Each row was made from one path, in order. Every step used is in the known rows, and no mark comes twice. Write each row's path.
Known rows
C -> Q -> V: [ -7 -44   9   8   4  27  -6  -2   7   1   6   6   3 -23  10  -5  25  21
   5  30  -1   5  39 -37]
V -> B: [ 11  13 -17  -3  -1   5  -2 -31  10   5  -7  27   9   9   6  -7  -9 -12
   2 -11  -1 -21   1   7]
V -> B -> S -> Q -> J: [ 11  40 -33 -25  20 -17   2  34 -43   0 -25  34  -9  43  16 -12  10 -43
 -19 -10 -24 -15  22  38]
V -> B -> E -> Q: [ 18  14 -27  35 -13 -27  22 -51   9   6 -16   6 -16  18   2 -24  15  -4
  13 -16   0  -7  -2  -5]
S -> B -> V: [  3  -1 -24 -52  25   4  -4 -12  10 -23   1  25  -8  36  -5  12 -19   4
  10 -18  12 -15  11  -5]
S -> Q -> E: [  0   0  18   7  -2  12  31  22 -14  -9  -3  22  12   9  -7  30   3  -2
 -29  11   8  -2 -10 -18]
S -> Q -> V: [ -3 -21  32  -1  22  45  17  18 -18  -1  -3  18   1  12  -6   7  23   4
   1  39   7  -6  33 -32]
S -> Q -> E -> B: [ 12  -5  11  17 -19   7  29  21  -8   7  -3  -3  16 -15 -15  18   2  14
 -22  16  12   4 -16  -7]
C -> Q: [ -2 -35 -13  -1 -20  12 -19  -8  28   5   6   2   9  -1   6  -4   3   3
  -3   7  -3   7  22 -20]
S -> Q -> E -> B -> V: [ 17 -10  -3  -6  -9  10  31  42 -17 -14   0  -2   8  -3 -11  34  23   4
 -30  10  24 -11  -6  -2]
Q -> V: [-21 -20  28   7  18  46   0  -9 -10 -13  14  24   3  -5   7  -3  26  27
  18  28  -2  -6   9 -26]
C -> Q -> E -> B: [ 11 -30 -11  26 -38 -11   8   1  15   9   5 -14  18 -52  -1   7   2  29
 -17   6   4  13 -10 -12]
Q -> S: [ -7  -3  37  -4  21  -5 -11   3 -13 -27  20  16  -2  24   3 -19 -11  16
   5  -4  -8   2  -6 -15]
V -> B -> E: [ 16  22 -15   4 -22 -23   6 -39 -13  -7  -5  28 -12   9   6 -13  -9  -4
   3 -20   0 -14 -10   2]
B -> C -> Q -> E: [-12   0   0   8 -18  -5  -2  14  30  -6   5 -26  10 -39   4  39   0 -10
 -18   4   3  12 -21   8]
B -> C -> Q: [-13 -10  -7 -11 -13  13 -30   3  44   6   2 -33   4 -13   4  12  -4 -20
   5   9  -1   8   6  11]
E -> B: [ -6 -11   4   4 -18  26 -14 -14  19  10  11  -3  13 -10  -3 -13   2  27
  17  10   2   3 -12  -1]
E -> Q -> S -> B: [ 10   5   9  -1  45 -37  10 -29  14  -6  -5  -7 -13  40 -11 -35 -38  15
  23 -23  -6  11   8 -22]
C -> Q -> V -> B -> E: [ 27 -15 -14  18 -14 -27  14 -27 -22   0 -10  20 -18 -28  10 -14  13   0
   0   5   0  -6  34 -23]
B -> S -> Q -> E: [-22   4  11  -2  12   4   6  54 -42  -5   5   7   8  20  -5  25   9 -10
 -29  -4  -6   7 -14   9]
S -> B: [ -1   5 -10 -31  16   3  -9 -35  19   2  -1  24   1  23  -8  -5 -43  11
  17 -14   0   2   3 -10]
E -> B -> V: [ -1 -20 -11 -15 -10  26 -11   8   8 -11  14  -2   3   6   2   2  22  22
   8   5  14 -12  -2   5]
Q -> E -> B: [ -3  -5   9  22 -23   7  15  -1   3  -5  13   3  19 -35  -2  11   2  36
  -5   4   4   4 -39  -2]
S -> Q -> V -> B -> C: [  9  28  12 -13  27  26  15   6  -2  12 -23 -11  -1 -10  -8  16   6 -45
   1  21  11 -24  23  15]

Write each row's path
[ -4 -21 -18   0  20  -6 -18  13 -28  17  -7   3  -2 -19  13 -12  20 -15
  -2  -3 -15 -10  40  10] : C -> Q -> V -> B -> S
[-18  12  12  -7 -15  29 -25  -4  34  11  10 -38   9 -21  -3   4  -3   3
  24   9   6   6 -30  29] : E -> B -> C
[-25  -6   6 -20  14  23 -21  44 -25  10   3   1   2  45  -7   1   8 -18
  -7   0  -8   5  11  11] : B -> S -> Q
[ -8  -9   0  35 -17  -3  12 -31  11  -7   3  -2 -17  26   4 -20  26  20
  18   0  -2  14 -10 -22] : B -> E -> Q
[-26   1   5  11  -6  -1 -11  30 -28   2  21  -8  14 -22   3   7   6  27
  -6 -12  -9  10 -45  26] : Q -> E -> B -> S
[ 26  20   4  33   9 -61  23 -33 -16 -15  -6   2 -27  26   1 -42  -2   0
   9 -28  -7  -2  -4 -11] : V -> B -> E -> Q -> S
[ -4  -2  24  -9   9 -22 -28  17  20 -15  12 -36  -7  -5   4  -1 -22 -17
  -2  -4  -6  13   4   5] : B -> C -> Q -> S
[ -6  15  -9 -17   0   6  -9  51 -38   6  -6   3  -6  25  10 -17  18  -4
  -2  12 -20  12   8  30] : E -> B -> S -> Q -> J
[ -4 -12  -9  -1 -31  11 -31   1  52  24   3 -58   9 -40  -1   5  -5  -4
  12  12   4  15  -1  21] : E -> B -> C -> Q
[-13  21  16  12 -16   9   1   6  21   0  12 -33  15 -47  -4  29  -6  12
   0   6   7   6 -59  28] : Q -> E -> B -> C
[ 25  11   9   6   5  -7  37  -9 -46   0 -16  30 -18   5  -3  -5  12 -12
  -5  13  10 -16  28 -18] : S -> Q -> V -> B -> E
[  1 -26  -7  18 -21  -9  11   3  13  -9   5  10  13 -25   7  19   5  11
 -25   2   1   9  -4 -25] : C -> Q -> E
[ -3 -10  25  28  26  -9   3  -7  11 -14  10  -9  -7  33   2 -31   8  18
  14  -4  -9   8   1 -22] : E -> Q -> S
[ 19 -25 -15   8   3   4   5 -18   3   9 -13  14   4 -29   9  -9  14  -6
  -1  10  -2 -17  46 -18] : C -> Q -> V -> B
[-14  -9   4 -11  -2  18 -23  43 -22  29   3 -23   6  19 -13 -10   4  -2
   3   3  -4   8   6  22] : E -> B -> S -> Q
[  1  16 -21 -21  19  -2 -10  26 -27  22 -16   7   4  37  -5  -2  -3 -43
 -14 -19  -8 -16  20  29] : V -> B -> S -> Q
[-15  15 -19 -14  13  -2 -27   1 -19   7   0  14   5  19   9 -13  -3 -20
   3 -29 -15 -13  -5  34] : V -> B -> S
[  7   5 -19   6   3 -31  15 -55  19   5 -10  -1 -24  33 -11 -23 -22  20
  26 -20   3  15  -3 -21] : S -> B -> E -> Q
[ 13  23  22 -24  19 -64   1 -27 -30 -31  11  22 -30  32  -6 -27 -57  23
  12 -33  -4  14 -12 -21] : Q -> S -> B -> E
[ 15  23 -25   6 -15 -29   6  -5  27   5 -15 -18  10 -46   5  33 -12 -36
 -26 -15   3  -8 -15  25] : V -> B -> C -> Q -> E
[  5  14  -7 -25  -1 -26   3 -43  -3 -10   0  28 -20  23  -5 -10 -43  19
  17 -22   3  10 -10 -14] : S -> B -> E
[  0  22  18   6 -14  11  20  32  11  11  -3 -38  13 -31 -18  38  -5 -10
 -15  15  16   5 -34  21] : S -> Q -> E -> B -> C
[-18 -20  16  -2   6  30 -16   7  23   0   5 -29  -2 -36   7  14  17  -7
  10  30   2   7  22  -6] : B -> C -> Q -> V
[ -2  38 -11 -14   3  10 -13 -21  28   4  -8  -9   3  -7   3  10 -14 -35
   8 -13   1 -19 -17  37] : V -> B -> C
